Each row was made from one walk, in order. Every step used is in the known rows, and no mark comes twice. Write each row's walk.
(in the rows, 128 means zero)
Known rows
vitilu/laret/firen: [130 179 103 163 130 119 139 128 121 137 216 184 104 110 134 127  95 159
 142 113 137 113 127 142 160 119 129 121 151  93 126 126 170 145 130 108
 159 109 137 183 119 122 138 152 124 141  98 144 125 114 178 126 166]
vitilu/laret/ribuf: [119 159 129 153 119 160 130 129 127 131 182 152 124 138 126 147 115 153
 136 127  87 155 145 146 135 126 106  90 155 151 123 119 139 149 130 126
 142 104 122 161  99 133 159 155 122 137 107 182 174 136 168 126 160]
bepok/puzakab/sarupeb: [142 133 118 154 165 118 108 108 131 122 137  87 122 120 150 134 108 130
  90 102 116  98 120 137  96 197 147 117  78 153 155  61 120 151  74 127
 101 129 121 112 147 183 163  86 124 103  89 131  91 144 140  92 143]
pago/laret/ribuf/ruto: [138 205 149 148 136 187 129 156 128 163 146 148 124 176 133 143  83 135
 143 134 116 164 142 157 141  92 114  77 153 138  90 118 172 127  70 169
 166  60 124 147  99 113 130 139 104 107 101 199 178 121 153 126 153]
ruto/ribuf/laret/sarupeb/puzakab/bepok: [129 147 103 126 125 186 105 115 153 106 122  83 131 161 170 179 108 178
  59 101  70 150 196 213 116 229  74  77 170 145  77  81 169 132  66 130
 134 146 133 136  63 152 118 127 153 153 151 205 170 100 174  60 141]
laret/sarupeb/puzakab/bepok: [146 142 119 142 154 159 121 106 137 116 106 105 137 150 164 159 113 174
  44  85  67 149 136 183 127 225  94 121 142 121  83  92 147 187  73 125
 151 137 128 118 127 129 109 124 157 161 155 148 109 137 162  64 136]
magor/mozi/bepok/puzakab/pago/laret/ribuf: [142 210 109  81 150 195  69 206 156 196 233 130 133 149 146 181 126  97
  68 101  82  82 150 159 130 157 101  75 125 114 158 141 165 168  58 166
  91 137 106 126 136 129 200  83 119  92   6 149 126 152 162 128 183]
mozi/bepok/puzakab/pago: [132 157 101 108 134 116  89 168 118 149 164 100 127 151 122 174 124  92
  85 111 114  66 142 154 105 164 112 114 111 102 145  95 163 170  59 128
  70 166 127 105 152 140 182 105 167 117  80 103 104 149 109 117 139]
sogul/puzakab/pago: [118 122 112 128 146 147  95 129 123 128 147 100 122 125  97 181 120 100
  95 139 125  77 146 128  94 149 147 136 111  95 124 141 152 205 110 115
 127 150 140 107 137 127 157 136 144 126 108 117 128 111  97 122 136]
pago/laret/sarupeb/puzakab: [118 174 105  86 158 176 141 121 138 133 166 139 144 135 163 184  96 141
  99 106  80 119 130 166 143 170 112  80 152 123  89  97 172 159 118 122
 165  92 131 116 162 113 142  74 136 133 116 169 103 140 186 103 122]
firen/laret/sarupeb/puzakab: [ 99 119 120 119 139 201 137 102 128 128 113 152 135 126 168 158  94 141
 104 109  78 124 122 126 113 180 140  73 166 156  68  93 167 161 131  96
 118  97 129 157 146 153 129 150 130 135 123 171  85 168 180  98 121]
laret/sarupeb: [152 140 112 141 142 129 128 109 130 137 133 129 136 134 128 137 127 144
 109 107  96 130 131 135 142 156 106 141 126 100  93 102 125 150 132 134
 143 125 130 149 102 135 125 110 124 129 141 151 104 129 157 101 110]
mozi/bepok: [125 111 104 109 114 107 133 142 128 127 152 123 137 176 146 141 140 119
 119 132  98 100 155 141 129 126  95 127 134 130 111 122 147 110 102 129
 109 156 130 109 128 121 116 105 150 129 132 133 104 140 117 125 137]
pago/laret: [103 185 118  95 144 140 136 147 129 128 155 144 125 150 142 145 103 117
 133 122 131 113 136 148 158 105 136 108 141 116 131 136 155 113 111 133
 154 114 127 129 151  92 154  95 121 110 105 141 134 125 150 126 131]
laret/ribuf/ruto: [157 137 153 181 123 184 125 131 135 163 117 128 132 155 115 114 104 145
 144 134 110 172 132 138 106 115 112 105 140 149  89 109 137 136  87 165
 149  83 125 150  65 144 106 174 109 135 119 183 170 135 133 130 151]
ruto/ribuf: [114 124 115 123 121 140 120 128 162 118 106  91 116 130 136 115 139 134
 151 129 126 143 169 158 109 135 114 112 133 123 137  91 123 104  88 159
  97 115 121 126 103 130 155 141 112 135 124 153 151 120 127 124 110]
ruto/ribuf/laret/vitilu: [105 130 121 138  96 150 113 122 151 106 170 126 126 132 124 117 102 138
 153 124 138 157 161 140 112 160  99  91 150 128 106 130 169 110 111 138
 143 115 105 159  32 157 143 163 107 128 136 177 149  94 149  69 161]
puzakab/pago/laret: [100 197  97 100 144 162 114 182 131 154 161 135  90 141 114 183  97 115
 100 113 134 103 136 163 156 106 143 112 130  92 150 140 166 152  78 125
 131 116 152 131 169  83 184  96 132  93  76 145 128 116 140 126 135]
laret/vitilu: [115 134 134 153 118 141 126 123 125 106 151 133 122 125 106 107 114 134
 136 115 142 150 106 116 137 143 115 133 120 115 101 149 142 164 119 136
 143 132 104 136 103 146 137 148 129 129 144 131 116 122 132  72 160]
sarupeb/puzakab/sogul: [143  97 122 128 129 163 120 127 140 143 103 107 114  94 106 143 101 131
  88 120 110 110 113 119  90 165 125  82 150 154 139  75 150 135  99 110
 148 124 121  83 171 135 135 103 135 143 110 124 126 150 119 111 161]
sarupeb/puzakab: [114 103 129 115 127 163 128 121 134 132 134 121 143 105 147 143 111 132
 132 127 119 121 124 148  95 177 131  91 141 168 122 107 152 151 123 114
 133 114 124 106 145 137 112 133 157 140 143 126 115 140 134 124 136]
firen/laret: [ 80 130 142 136 124 167 146 125 120 121 120 160 109 128 143 138 112 115
 130 138 119 128 135 110 131 114 169  93 155 151 122 135 141 107 120 102
 108 107 128 163 146 141 129 171 108 111 110 138 112 141 142 133 122]
sogul/puzakab/magor: [130 118 134 132 150 136 114 130 104 118 131 102 165 120  75 134 125 116
 127 133 115 119 153  94  99 179 140 135 112 125 126 150 145 182 113 125
 122 171 112  86 127 141 142 143 112 113 101 114 170 114 117 156 113]
ribuf/laret/pago/puzakab: [129 158 149 131 132 117 121 170 123 149 203 157 140 146  82 168 113 108
  66 120 156 133 142 159 111  65 134 103 157 151 137 143 182 116 159 133
 196 127 156 146 115 139  99 105 131 126 118 161 108 133 142 125 145]
puzakab/sarupeb/laret/firen: [192 120 107 152 152 140 103  83 124 149 189 142  95 143 161 143 115 170
  82  87 132 114 106 134 121 155 145 121 120 139 177 115 146 136 121 102
 133 120 151 160 125 148 100  76 131 116  71 173  75 138 169  88 158]
sarupeb/laret/ribuf: [165 121 162 116 116 175  97 118 120 164 158 152 140 158 146 153 154 159
 110 133  93 150 133 133 110 152 110  83 151 169 166 155 129 135 143 110
 140 117 122 154  96 144 105 117 142 153  89 173 152 142 142 107 144]
vitilu/laret/ribuf/ruto: [131 166 137 189 121 191 143 149 117 142 165 167 109 159 134 144  76 163
 166 104 102 169 152 147 120 100 113  84 160 134  81  97 154 143  84 140
 148  78 119 176  84 140 153 190 115 126 124 208 197 122 166 128 151]
laret/sarupeb/puzakab: [144 125 112 118 133 157 128  95 137 136 123 119 161 116 143 155 124 146
 102 106  76 124 127 149 110 206 109 102 144 127  86  99 144 174 131 123
 135 118 132 120 127 142 126 104 153 154 142 151  98 148 165  96 122]
ruto/ribuf/laret: [111 135 118 119 104 145 115 129 145 128 143 121 131 139 145 136 115 133
 151 141 130 143 178 152 117 135 109  94 162 145 128 111 145  68 125 134
 126 114 132 147  65 142 140 134 109 129 125 188 174  97 127 106 125]
bepok/puzakab/sarupeb/laret: [163 122 127 121 157 149 103  97 115 134 152 137 114 148 183 160 116 139
  86  96 117  97 126 153  91 197 159  76  99 189 193  94 131 141  89 104
  90 139 114 126 161 177 147  65 142 113  72 153 103 140 136  77 130]
firen/laret/vitilu: [ 88 133 135 163 114 173 140 117 119 105 145 165 105 122 134 116  93 133
 147 118 140 144 102  98 135 134 156 108 148 135  94 157 162 154 122 102
 119 110  96 167 125 145 161 198  85 112 122 136  93 138 154  81 162]
pago/puzakab/magor/mozi: [158 134 137 126 151 158 108 209 127 174 155 117 146  81  70 153 148 118
 124  69 119 139 146 102 128 144 150  95 121 140 201 160 103 133 119 172
  96 178 114 101 131 131 127 123  83  73  60 145 150 149 160 192 103]
sarupeb/puzakab/pago: [114 121  98 118 132 180 101 159 130 158 135 108 118 109 117 183  99 124
  93 103 126 120 128 153  96 156 135  96 137 120 149 101 157 190 101 115
 128 129 152 108 155 133 163 125 166 129 111 131 113 146 116 111 138]
pago/puzakab: [128 135 132 120 134 126 122 150 128 134 120 120 135 126 106 161 140 115
 117 120 140 120 137 155 116 118 139  81 132 137 144 131 118 122 142 138
 145 150 141 123 140 118 121 117 119 126 121 130 119 160 129 117 115]

Which walk is each row?
[156  63 113 127 155 165 107  69 115 104 161 121 124 170 171 169 129 138
  92 115 109  94 153 134  91 187 168  99 100 179 162 123 149 164 117  83
 116 146 135 112 142 158 117  84 149 109 115 163 124 114 131  80 145]  sogul/puzakab/sarupeb/laret
[153 163 146 132 168 166  94 181 125 156 161 127 157  80 105 115 123 117
 128  87 133 117 130  96 107 207 151 123 104 131 191 133 117 154  99 167
  62 159  72  95 139 169 168 130  84  81  37 104 167 123 155 179 109]  bepok/puzakab/magor/mozi
[168 108  88 108 151 187 117 176 129 160 174 124 186 119 125 161 136 138
  92  45  46 116 157 113 129 229  87 109 138 127 135 102 155 160 105 150
  79 180 108  86 113 152 129  99 123  97  77 158 103 141 177 150 123]  laret/sarupeb/puzakab/magor/mozi/bepok
[159 131 123 132 161 132 131 252 138 193 208 144 151 136  69 149 159  98
  65  67 104 122 155 133 137 103 124 118 121 123 174 153 152 138 101 181
  94 194 121  96 141 127 131 114 102  72  65 148  83 152 153 187 126]  laret/pago/puzakab/magor/mozi/bepok
[151 110 126 133 155 171 113 165 123 126 170 124 173  88  93 127 129 111
 129 105 121 110 163  80 106 199 158 140 106 126 162 164 130 177 128 148
  83 175  96  87 116 135 137 151  99  87  61 120 179  98 146 174 114]  sogul/puzakab/magor/mozi
[110 228 118  99 160 160  98 182 128 154 170 129  98 128 133 179  90  91
  99 113 141  79 129 173 138 134 153  89 116  97 161 116 169 175  63 130
 130 122 129 118 186 118 206  91 135 109  56 122 142 128 145 112 131]  bepok/puzakab/pago/laret
[119 116 108 109 126 176 115 100 149 128 145 115 150 133 150 164 101 153
 117 123  75 145 180 182  88 205  84  63 172 144  85  81 170 120 128 125
 140 104 136 137  64 159 122 114 134 154 136 208 127 121 173  81 119]  ruto/ribuf/laret/sarupeb/puzakab
[140 133 137 144 150 128 110 111 124  83 110  99 131 154 140 150 124 134
  62 137 113 108 170 157 124 180 126 136 117 122  90 133 151 180  74 118
 139 172 115 109 133 116 110 148 145 146 145 108 151 105 125  93 141]  sogul/puzakab/bepok
[148 127 152 117 143 142 127 162 130 174 181 185 110 155 116 173 156 117
  70 114 142 128 128 176 117  71 151  77 139 154 176 158 159 134 154 124
 158 137 152 146 152 123 101 101 148 127 103 139  96 147 134 114 112]  sarupeb/laret/pago/puzakab
[105 144 122 141 135 175 147 101 124 116 118 153 108 141 137 148 115 139
 106 108  83 127 125 112 144 137 136 127 152 117  72 113 149 143 126 104
 117 107 136 176 127 146 137 151  86 112 115 165  90 141 175 101 106]  firen/laret/sarupeb
[142 180 109 100 174 214 124 177 140 165 196 130 163  94 135 164  97 149
 105  50  72 129 138 125 150 215 118  90 137 114 145 126 158 163 105 150
 115 134 108 102 150 122 161  83  92  78  60 173 130 132 209 142 120]  pago/laret/sarupeb/puzakab/magor/mozi
[158 151 117 131 126 134 126 104 117 122 163 149 149 159 131 158 105 147
  93 108  95 133 130 131 140 157  96 131 157 124  94 126 157 125 160 107
 166 129 145 159  68 138 107 112 120 133 135 181 127 102 172  91 136]  ribuf/laret/sarupeb
[187 120 107 123 136 146 104 160 145 139 165 112 125  98 141 133 132  95
  69 100 103  56 128 120 109 170 110 109 120 130 176  84 137 102  75 136
  80 163  81  76 158 155 154  86 103 102  54  98 105 150 145 116 166]  magor/mozi/bepok/puzakab/sogul
[105 136 162 181 113 230 132 131 108 156 102 158 109 153 135 143  80 139
 154 143 110 169 130 114 110  91 148  69 170 163  76 122 146 121  89 142
 134  57 132 182  94 159 123 209  82 107  98 200 156 149 149 127 141]  firen/laret/ribuf/ruto
[148  76 106 152 161 129 122  86 130  92 143  87 124 154 136 146 111 122
  86 123 105  99 155 122  87 184 151 135  87 145 117 100 131 175 110 114
 130 143 135  96 122 146 131 101 123 106 120 155 111 122 130  94 152]  sogul/puzakab/sarupeb
[161 137 112 106 136 142 105 155 144 143 187 127 151 120 177 128 134  94
 114 113 116  78 146 140 108 168 110 114 110 140 156 132 138 118  94 147
  59 163  90 100 143 161 135 121 134 103  71  92  96 138 145 134 151]  magor/mozi/bepok/puzakab
[109 196 111 102 166 172 134 159 116 152 148 132 164 123 108 169  90 154
  97  77  73 135 145 144 149 198 124  92 143 123 108 103 173 169 107 139
 150 118 122  98 158 114 167  79 121 101  84 177 134 139 185 135 102]  pago/laret/sarupeb/puzakab/magor
[130 156 121 124 151  98  97 168 102 138 139 114 177 137 103 128 132 112
 112 113 103  96 152 137 107 192 115 115 113 144 140 103 150 146  67 146
  62 191 101  78 139 156 159 112 134 104  76 107 126 147 114 159 111]  mozi/bepok/puzakab/magor
[118 172  95 148 154 166 148 122 133  96 153 136 115 148 169 182  97 181
  64  65  55 134 159 197 160 210  90  97 158 118  86  71 171 192  66  96
 148 144 117 146 141 130 140 135 157 143 162 169 147 130 192  67 150]  vitilu/laret/sarupeb/puzakab/bepok
[127 198 106 113 169 157 135 131 144 118 132 124 125 171 172 183  91 168
  49  82  63 129 153 207 166 201 100  82 151 123  87  92 181 169  66 123
 164 125 128 123 157 106 133  90 156 135 133 157 124 130 181  80 141]  pago/laret/sarupeb/puzakab/bepok
[146 135 129 159 137 114 127 168 127 158 215 118 120 159  99 168  96 117
  46  91 140 141 141 153 106 109 151 105 127 172 143 112 159 124 132 122
 174 132 176 140 111 151 108  78 114 101 106 206  72 133 154  99 155]  ribuf/laret/pago/puzakab/sarupeb
[147 156 108 145 118 123 101 109 143 132 171 123 127 125 147 117 105 155
 142 146 146 134 164 152 114 133 110  97 166 122 129 130 158  81 125 139
 144 108 150 167  48 137 110 135 117 155  81 183 145  96 150 114 148]  ruto/ribuf/laret/firen
[164 120  98  94 132 187 105 174 112 153 231 127 202 137 134 176  96 137
  92  57  51 114 160 103 125 220  82  90 169 155 113 113 171 133 122 130
 105 183 109 102  82 163 111  85 122  85  82 187 128 118 185 141 138]  ribuf/laret/sarupeb/puzakab/magor/mozi/bepok
[167  99 106 115 134 147 110 172 118 131 184 119 174 131 112 143 142 101
 119 111  89  90 184  91 113 173 118 142 116 133 139 164 150 156 105 145
  74 191 101  72 122 130 129 126 106  77  81 123 146 103 130 177 135]  sogul/puzakab/magor/mozi/bepok
[ 83 183 108 115 152 169 106 154 132 109 212 136 102 150  98 175  88 104
  99 123 144  85 123 142 145 146 146 119 106  77 105 178 208 230  80 124
 168 124 115 113 141 102 190 130 124 103  91 121 131 107 134  68 173]  sogul/puzakab/pago/laret/vitilu
[139 134 129 154 140 118 138 190 151 179 141 130  92 103  35 157 131 115
  35 113 140 123  99 141 121  79 132 111 128 120 156 101 149 126 112 141
 183 126 148 109 159 116 137  95  98 126  77 122  96 168 127 113 136]  laret/pago/puzakab/sogul
[128 124  87 118 142 186 106 130 138 161 137 108 127 120 113 199 105 141
  73  87  82 110 114 150 109 189 110 108 131 104 110  80 161 216  89 121
 146 131 151 123 133 138 160 105 162 135 114 156  91 149 146 101 131]  laret/sarupeb/puzakab/pago
[140 154 112 128 130 155 111 113 112 101 146 115 162 166 169 182  83 169
  25  94  75 140 146 163 132 215  80 103 168 153  74 100 174 151 110  96
 162 142 130 135 100 142  92 111 162 152 155 175 145 113 168  62 147]  ribuf/laret/sarupeb/puzakab/bepok
[114 153 139 140 134 120 113 211 137 166 167 115 146 128  40 158 121 120
  92 113 134 167 193 160 112 113 133  77 154 140 162 123 170 103 111 174
 124 144 143 127  69 147 144 134  91 113  75 205 173 119 146 159  89]  ruto/ribuf/laret/pago/puzakab/magor
[132 138 119 143 123 134 125 180 161 156 152 117  92 121  53 159 120 118
  50 137 142 138 165 176 100  74 119  72 162 135 156  89 172  67 111 151
 171 128 152 129  96 139 133  97  91 126  77 191 138 126 129 100 133]  ruto/ribuf/laret/pago/puzakab/sogul
[ 94 158 118 161 146 131 161 166 129 143 222 185  92 133 119 136 111 127
 100 118 131 140 131 154 146  71 132 130 139 112 120 117 175 151 119 118
 142 109 123 168 141 128 160 144 127 120 127 145 125 111 164 130 145]  vitilu/laret/pago
[148 163  78  80 164 195 128 187 135 171 205 140 172 138 151 175 111 130
  87  56  41  97 155 135 158 205  91  89 146 121 120 105 182 140  85 158
  98 152 108  86 150 124 154  72 117  79  63 178 113 143 196 150 125]  pago/laret/sarupeb/puzakab/magor/mozi/bepok
[ 87 133 143 157 135 154 162 158 130 156 155 177 101 141 124 123 122 116
  85 146 127 142 119 118 130  82 164 124 157 138 112 137 181 136 110 123
 127  92 128 172 146 140 141 175  99 115  98 153  85 132 152 133 131]  firen/laret/pago
[165 121 114 114 147 140 115 227 125 158 168 113 166 127  93 160 150  97
 104  58 103 107 177 124 140 154 123  93 125 125 189 143 122 103 106 169
  81 209 125  85 131 121 120 104 101  67  70 138 137 154 150 179 114]  pago/puzakab/magor/mozi/bepok
[123 147 139 139 147 110 138 177 140 166 159 145 120 130  81 149 142 109
  81 126 157 130 128 168 109  72 137 114 126 129 142 141 148 148 138 151
 153 127 146 136 145 129 120 126 128 130 109 132  84 159 133 134 123]  laret/pago/puzakab
[128 201 142 110 139 158 122 147 140 163 159 144 139 155 133 135 118 142
 112 136  93 145 138 150 151 121 114  96 144 128 119 145 143 131 110 145
 172  89 123 146 115 102 147 100 108 130  85 175 145 132 160 124 157]  pago/laret/ribuf
[106 151  70 128 144 189 121 148 130 143 198 140 101 117 127 210  83 148
  97  66  74 110 133 176 129 176 106  87 149  85 113  79 177 227  97  98
 136 121 145 148 135 127 194 128 160 129 118 176 120 131 185  98 136]  vitilu/laret/sarupeb/puzakab/pago
[155 137 148 122 165 185 115 228 124 194 213 169 135  98  89 168 151 121
  78  63 129 148 132 125 122 112 162  92 131 154 237 187 148 146 140 152
 108 171 121 129 140 138 123 110 104  78  49 149 126 133 168 167 108]  sarupeb/laret/pago/puzakab/magor/mozi
[117 204  88 111 156 170 100 160 132 175 198 136 105 104 129 181  66 137
  95 113 143 106 111 180 133 128 148  78 149  93 143 143 209 183  88 130
 170  94 161 136 171  96 157  95 148 131  50 147 100 138 158 118 174]  sarupeb/puzakab/pago/laret/firen
[165 101 134 141 144 179 100 101 127 160 156 113 127 175 161 162 143 171
  81  98  81 151 127 137 107 182 140  91 123 196 164 118 123 149 112 104
 125 121 132 143  95 164 116  73 130 119  83 212 126 139 148  83 159]  puzakab/sarupeb/laret/ribuf
[176 113  93 127 152 145 105 140 141 135 197  98 135 141 193 142 123 103
  82  70 100  73 137 135 105 208 132 111  83 158 167  84 119 122  73 149
  53 165 103  95 144 177 148  67 122  75  68 146  74 148 154 120 154]  magor/mozi/bepok/puzakab/sarupeb
[131 170 142 139 159 122  96 153 107 142 126 114 157  95  90 126 113 126
 120 101 134 130 138 108 106 207 143 118 109 137 159 105 133 156  84 143
  74 163  99  95 144 157 169 128 112 109  67  99 154 136 127 158  97]  bepok/puzakab/magor
[106 174 126 146 143 129 170 188 130 149 207 179 106 130  83 161 121 119
  99 108 136 135 149 176 140  63 144  91 142 118 134 132 168 148 133 139
 164 122 149 151 154 125 144 140 130 119 120 163 119 146 171 127 135]  vitilu/laret/pago/puzakab
